Each row was made from one small tree. Brackets hold a mark, then the marks that hang from it, in alphabetical order. Every link used is in the known rows. Write each row's tree.
Known rows
{Z {M D} Q}: -1.96  1.91  2.71  2.71 -1.53  2.04  0.31  1.31 -6.13 -1.14 -4.86 -0.02  0.10 -0.66 -3.59 -0.33 -1.70  2.13 -1.36 -4.75 -2.17 -0.33
{K Z}:  1.04  1.94  0.03  1.90 -0.65 -0.01 -0.24  1.73 -4.02  0.81  0.91  0.94  0.79  0.54 -1.57 -1.45 -0.06  2.83 -3.70 -5.47 -3.03 -0.61
{D H K M}:  3.57  0.50 -2.99  1.11  0.47 -0.65 -2.13 -1.90 -2.00 -1.13  1.81  3.81 -0.41  1.20 -2.07 -3.03  0.52  1.56  0.24 -4.95 -1.78 -1.27
{C {D {H Z}}}:  4.68  2.21  0.96  0.86 -0.15  3.16 -0.76  1.14 -1.37 -0.60  1.75  1.85  0.85  2.02 -1.54 -2.37  1.26  3.31 -3.17 -5.62 -2.13  0.73
{K {Z Q}}: -2.15  0.43  1.77  1.81 -0.98  0.67 -1.34  3.34 -4.76  0.56  0.61  0.93  0.25 -0.05 -2.59 -1.37 -1.30  3.45 -2.62 -6.02 -0.97  0.69
{M {D C H Y} Z}:  0.24  0.99 -1.72  1.60  0.15  1.92  1.07 -2.19 -4.16  1.13  1.90  3.80 -0.53  1.72 -1.52 -2.41  0.47  0.56 -1.68 -5.23 -7.97 -0.13
{C {D {K {Z M}}}}:  0.41  1.21 -0.77  3.52  0.08  1.09  0.69  2.31 -3.24 -1.09  3.66  1.32  0.22  3.01 -3.31 -0.81 -1.66  2.35 -3.45 -4.57 -2.24 -2.41
{M {D H K} {Z Q}}: -2.31 -0.30  0.00  1.15  0.89  1.17 -0.69  0.26 -6.46 -1.65  1.40  2.09  0.43 -0.70 -2.10 -2.33 -3.98  1.14  1.84 -5.68 -1.20  1.08
{Z {M {D C H K P Y}}}:  0.61  0.96 -1.73  3.43 -0.57  2.72  0.22 -4.00 -4.26 -0.03 -1.10  4.89 -1.67  5.08 -3.34 -1.74  0.11  0.11 -3.78 -3.24 -7.50 -1.60
{H Z}:  3.41  1.16  1.06  0.75  0.06  1.91 -1.49  0.24 -2.46 -0.85 -2.76 -0.50  1.55  0.38 -2.74 -2.06  0.78  4.13 -4.73 -4.70 -2.62  2.38
{K D}:  5.09  3.39  0.00  2.58 -0.08  1.36 -0.99 -3.40 -3.86  1.54 -1.95 -0.74 -0.46 -0.94 -4.86 -0.40  0.45  1.79 -4.03 -4.88 -4.16 -1.06
{D C H K}:  2.21  1.11 -2.94  0.86  0.63  0.37 -0.41 -3.13 -3.11  1.11  0.62  2.90 -0.97  2.66 -1.60 -2.65  1.06  1.38 -3.42 -3.40 -4.80 -0.78
{P D}:  3.06 -0.58 -1.05  2.08 -0.57  1.77 -1.44 -0.83 -3.77  0.76 -0.25 -0.70  1.25 -0.40 -0.43 -1.71  1.02  0.19 -3.79 -2.49 -4.09 -2.24
{M {D P} Z}:  1.02  2.34  1.06  1.96 -0.20  3.84 -0.94 -0.81 -6.15 -1.09 -0.04  0.50  1.27 -0.34 -1.65 -0.78 -1.87 -0.01 -5.06 -5.02 -5.65 -0.10
{Q Z}:  1.76  0.14  1.46  0.62  0.22  2.86 -1.37  0.15 -3.37  0.47 -1.40 -0.02  0.32 -1.29 -3.84 -2.19  0.66  2.33 -4.01 -5.68 -4.31 -1.74
{D C {M {Z Q}} P Y}: -1.84 -2.33  0.26  1.68 -0.01  4.77 -3.59 -0.59 -2.06 -0.53  4.16  3.80 -1.77  3.16 -4.69 -1.88  0.49  1.10 -5.50 -5.40 -5.65  1.18
{H {D Y} Z}:  4.75  0.71 -1.35  2.12 -0.30  2.40 -0.36 -0.99 -1.69 -1.49 -1.63 -0.07  1.57 -0.18 -2.41 -1.51  0.94  5.84 -3.66 -3.98 -3.70  1.52
{D C M}:  2.28  1.41 -1.45  1.61 -0.29  0.50 -2.01 -2.04 -1.40  0.73 -0.42  2.16 -1.12  1.57 -1.89 -1.60  2.57  1.44 -5.69 -4.43 -5.36 -1.35
{Z M Q}: -1.16  1.02  2.23  1.82 -0.59  2.61  0.02  1.75 -4.51 -0.72 -2.29 -0.14 -0.02  0.92 -5.26 -1.10 -0.81  3.27 -1.75 -4.69 -1.39  0.38
{K {D C H Y} {Z M}}:  1.52  2.83 -0.73  4.60 -0.64  0.62  1.48 -2.87 -3.32  2.95  2.07  3.92 -2.55  5.99 -6.01 -1.42  0.89  2.93 -2.33 -6.11 -6.04  0.09
{K {D C H P} {Z M Q}}: -1.80  3.41  3.02  4.59 -1.23  3.23 -0.74 -1.05 -5.41  2.00  1.24  3.17 -2.85  6.86 -6.05 -0.69 -1.34  2.49 -4.97 -6.38 -3.10  1.67
{D Y}:  3.42 -0.05 -1.56  1.22 -0.30  1.47 -0.33 -1.38 -2.53  0.65 -0.32  1.68  0.22 -0.70 -3.46 -1.76  1.77  2.04 -2.93 -4.15 -5.52 -1.83
{D {H {Z M Q}} K P}: -0.68 -0.30  2.65  1.76  0.20  4.20 -2.26  0.99 -3.98 -2.86 -1.13  2.20  0.13  5.04 -5.56 -2.54 -2.08  4.23 -2.27 -4.55  0.68  4.25
{M {D C K Y} {Z Q}}: -3.42 -2.70 -1.19  1.95  0.78  1.92 -1.26 -1.30 -4.68 -0.39  0.47  1.91 -0.78  0.01 -3.39 -1.58 -2.11  0.97 -2.81 -4.02 -5.68  0.42

Write each row's tree
-2.71 -0.19  0.91  3.51 -0.41  1.81 -0.27  4.02 -3.86 -1.24  3.42  1.35 -0.46  2.49 -4.22 -0.75 -2.79  3.18 -2.37 -4.87  0.07 -1.40 => {C {D {K {Z M Q}}}}
-2.02 -1.35 -0.55  3.23 -0.38  1.84  0.29  3.09 -3.06 -0.65  5.89  4.86 -1.23  4.08 -4.64 -2.34 -1.98  2.90  1.18 -5.65 -0.99 -1.46 => {C {D H {K {Z M Q}} Y}}
-1.19  1.22  2.74  1.34 -0.94  1.98 -1.45  0.43 -4.19  0.27 -4.01  2.22 -0.27  1.78 -1.23 -2.36 -0.02  3.30 -3.44 -5.38 -2.92  3.32 => {M {D C {H {Z Q}}}}
-2.06 -0.66  1.45  1.46  0.05  4.42 -3.75 -0.05 -3.03 -0.71  3.12  2.39 -1.28  2.97 -3.65 -1.47 -0.41  1.18 -6.58 -5.35 -4.20  1.80 => {D C {M {Z Q}} P}
 0.24 -1.71 -3.80  3.47 -0.17 -1.43 -2.72 -1.14 -2.38  1.17  4.94  4.14 -0.75  4.93  1.16 -3.29  0.49 -0.10 -2.87 -3.69 -3.46 -1.47 => {P {D C H {K Z} M}}
 0.39 -1.18 -2.40  2.66 -0.17  1.60 -1.91 -1.82 -2.90  1.10  2.68  3.79 -1.22  4.21 -2.66 -1.76  0.37  1.26 -7.74 -3.68 -6.91 -1.15 => {D C {K Z} P Y}
 3.55 -2.84 -2.85  2.66 -0.69  1.10 -3.01 -1.57 -1.21  0.07  1.78  2.08  0.12  0.16 -1.57 -2.47  2.49  0.11 -2.25 -3.37 -4.89 -3.03 => {P {D M Y}}
 1.73 -0.30  0.94  2.87  0.06  4.37 -3.61 -2.46 -3.21 -0.48  5.25  4.53 -1.99  2.36 -6.89 -2.00 -1.15  1.07 -0.44 -7.58 -2.89  1.62 => {K {D H {M {Z Q}} P Y}}
 3.54  1.30 -1.51  1.07  0.21  2.32 -1.71 -2.35 -4.02 -0.49  1.35  3.00 -0.17  1.93 -2.16 -2.51 -0.01  0.70 -3.00 -4.05 -3.34 -0.76 => {D H K P}
-3.00 -0.35  0.57  2.95 -0.87 -0.79 -1.64  2.11 -6.32 -0.67 -1.47  1.14  0.55 -1.38 -1.37 -1.03 -3.36  2.08 -1.87 -5.27 -0.84 -0.44 => {M {D {K {Z Q}}}}
-0.31 -1.28 -0.93  1.29  1.12  2.44 -2.50  1.65 -2.14 -2.30  7.83  3.90 -0.85  1.20 -2.98 -2.58 -2.21  1.31  0.98 -6.21 -0.07 -0.41 => {C {D H K {M {Z Q}}}}
-1.37 -1.90  2.48  3.24 -0.62  4.20 -2.80  0.30 -4.54 -3.26 -4.34  1.71  0.20  2.39 -5.57 -1.33 -2.44  3.37 -3.48 -4.05 -2.47  2.29 => {H {Z {M {D K P Y}} Q}}
 2.90 -0.72 -2.85  3.19 -0.68  1.81 -2.90  0.24 -0.90 -0.91  8.47  7.11 -1.25  4.19 -1.86 -2.71  0.38  0.35 -2.63 -5.90 -3.41 -3.13 => {C {D H {K Z} M P Y}}
 0.11  2.44 -1.68  2.80 -0.15  0.20  1.30 -2.94 -4.89 -0.08 -2.49  2.80 -0.87  3.34 -2.07 -1.67 -0.54  1.08 -2.13 -3.48 -5.16 -1.18 => {Z {M {D C H K}}}
-0.97  1.07  1.26  2.81 -0.14  3.84 -0.81 -2.62 -5.22 -0.30 -2.12  3.16 -1.39  4.05 -3.83 -2.06 -1.10  0.43 -5.29 -4.67 -6.15 -1.51 => {Q {Z {M {D C H K P}}}}
 0.00 -4.28 -0.08  2.23 -0.78  2.54 -4.54 -0.36 -0.41  0.31  1.57  4.10 -0.96  4.38 -1.62 -3.84  2.26  2.27 -2.62 -4.40 -3.30  2.05 => {P {D C {H {Z Q}} M Y}}
 3.95  0.64 -1.06  1.86 -0.14  3.94 -2.04 -1.19 -2.78 -0.84  2.53  1.18  0.12  0.76 -2.35 -0.85  0.03 -0.05 -6.69 -3.21 -4.27 -3.46 => {C {D K P}}
-4.80  0.09  1.39  4.19 -1.72  1.05  0.56  1.77 -5.12  0.88 -1.81  2.96 -1.33  3.04 -3.63 -0.73 -0.86  2.61 -3.31 -5.13 -5.03 -0.21 => {K {Z {M {D C Y}} Q}}
 1.52  0.73 -2.48  3.00 -0.08  0.44  1.28 -2.02 -4.31 -1.04 -1.45  3.66 -0.16  1.60 -3.48 -2.17 -0.84  1.40  1.72 -4.05 -4.47 -1.90 => {Z {M {D H K Y}}}
 2.93  1.09 -0.25  2.60 -1.51  2.99 -1.35 -2.09 -4.64  0.03 -2.46  2.31  0.20 -0.68 -2.10 -0.94  0.84 -0.01 -4.75 -4.10 -7.01 -2.37 => {M {D P Y}}
-0.18 -0.27  1.87  1.88 -0.37  5.70 -3.69  2.21 -2.48 -2.14  6.10  2.26 -0.45  1.07 -3.48 -1.19 -1.42  0.53 -4.81 -6.24 -2.10 -0.49 => {C {D {M {Z Q}} P}}
-2.87 -1.27  0.32  3.71 -0.98  3.64 -1.51 -2.20 -4.94 -0.62 -3.01  2.84 -1.79  3.05 -4.88 -0.69 -1.27  0.69 -5.40 -2.90 -6.13 -0.92 => {Z {M {D C K P Y}} Q}
-0.83  0.32  3.75  1.67 -0.28  3.37 -1.22  2.78 -3.36 -1.99 -3.80 -0.54  0.93  2.30 -5.64 -1.60 -1.04  5.59 -2.93 -4.97 -0.14  3.79 => {H {Z M Q}}
-0.79 -0.10 -2.08  3.29 -0.22  1.98  0.36 -1.45 -3.09  0.56  3.69  5.85 -1.77  7.82 -4.01 -2.32  0.06  2.07 -4.16 -4.26 -5.88 -0.23 => {D C H {K {Z M}} P Y}
-3.50  0.68  0.61  3.17 -1.19  1.29 -2.11  0.12 -6.38  0.65  0.50  4.38 -1.23  3.45 -0.43 -1.82 -2.13  0.71 -4.45 -4.99 -3.22  0.25 => {M {D C H {K {Z Q}} P}}
-3.93  0.43  0.97  2.98 -0.39  2.46 -0.79  0.94 -5.11  0.11  2.50  4.15 -1.71  7.41 -3.95 -2.12 -1.99  2.61 -4.05 -4.74 -2.15  1.44 => {D C H {K {Z M Q}} P}
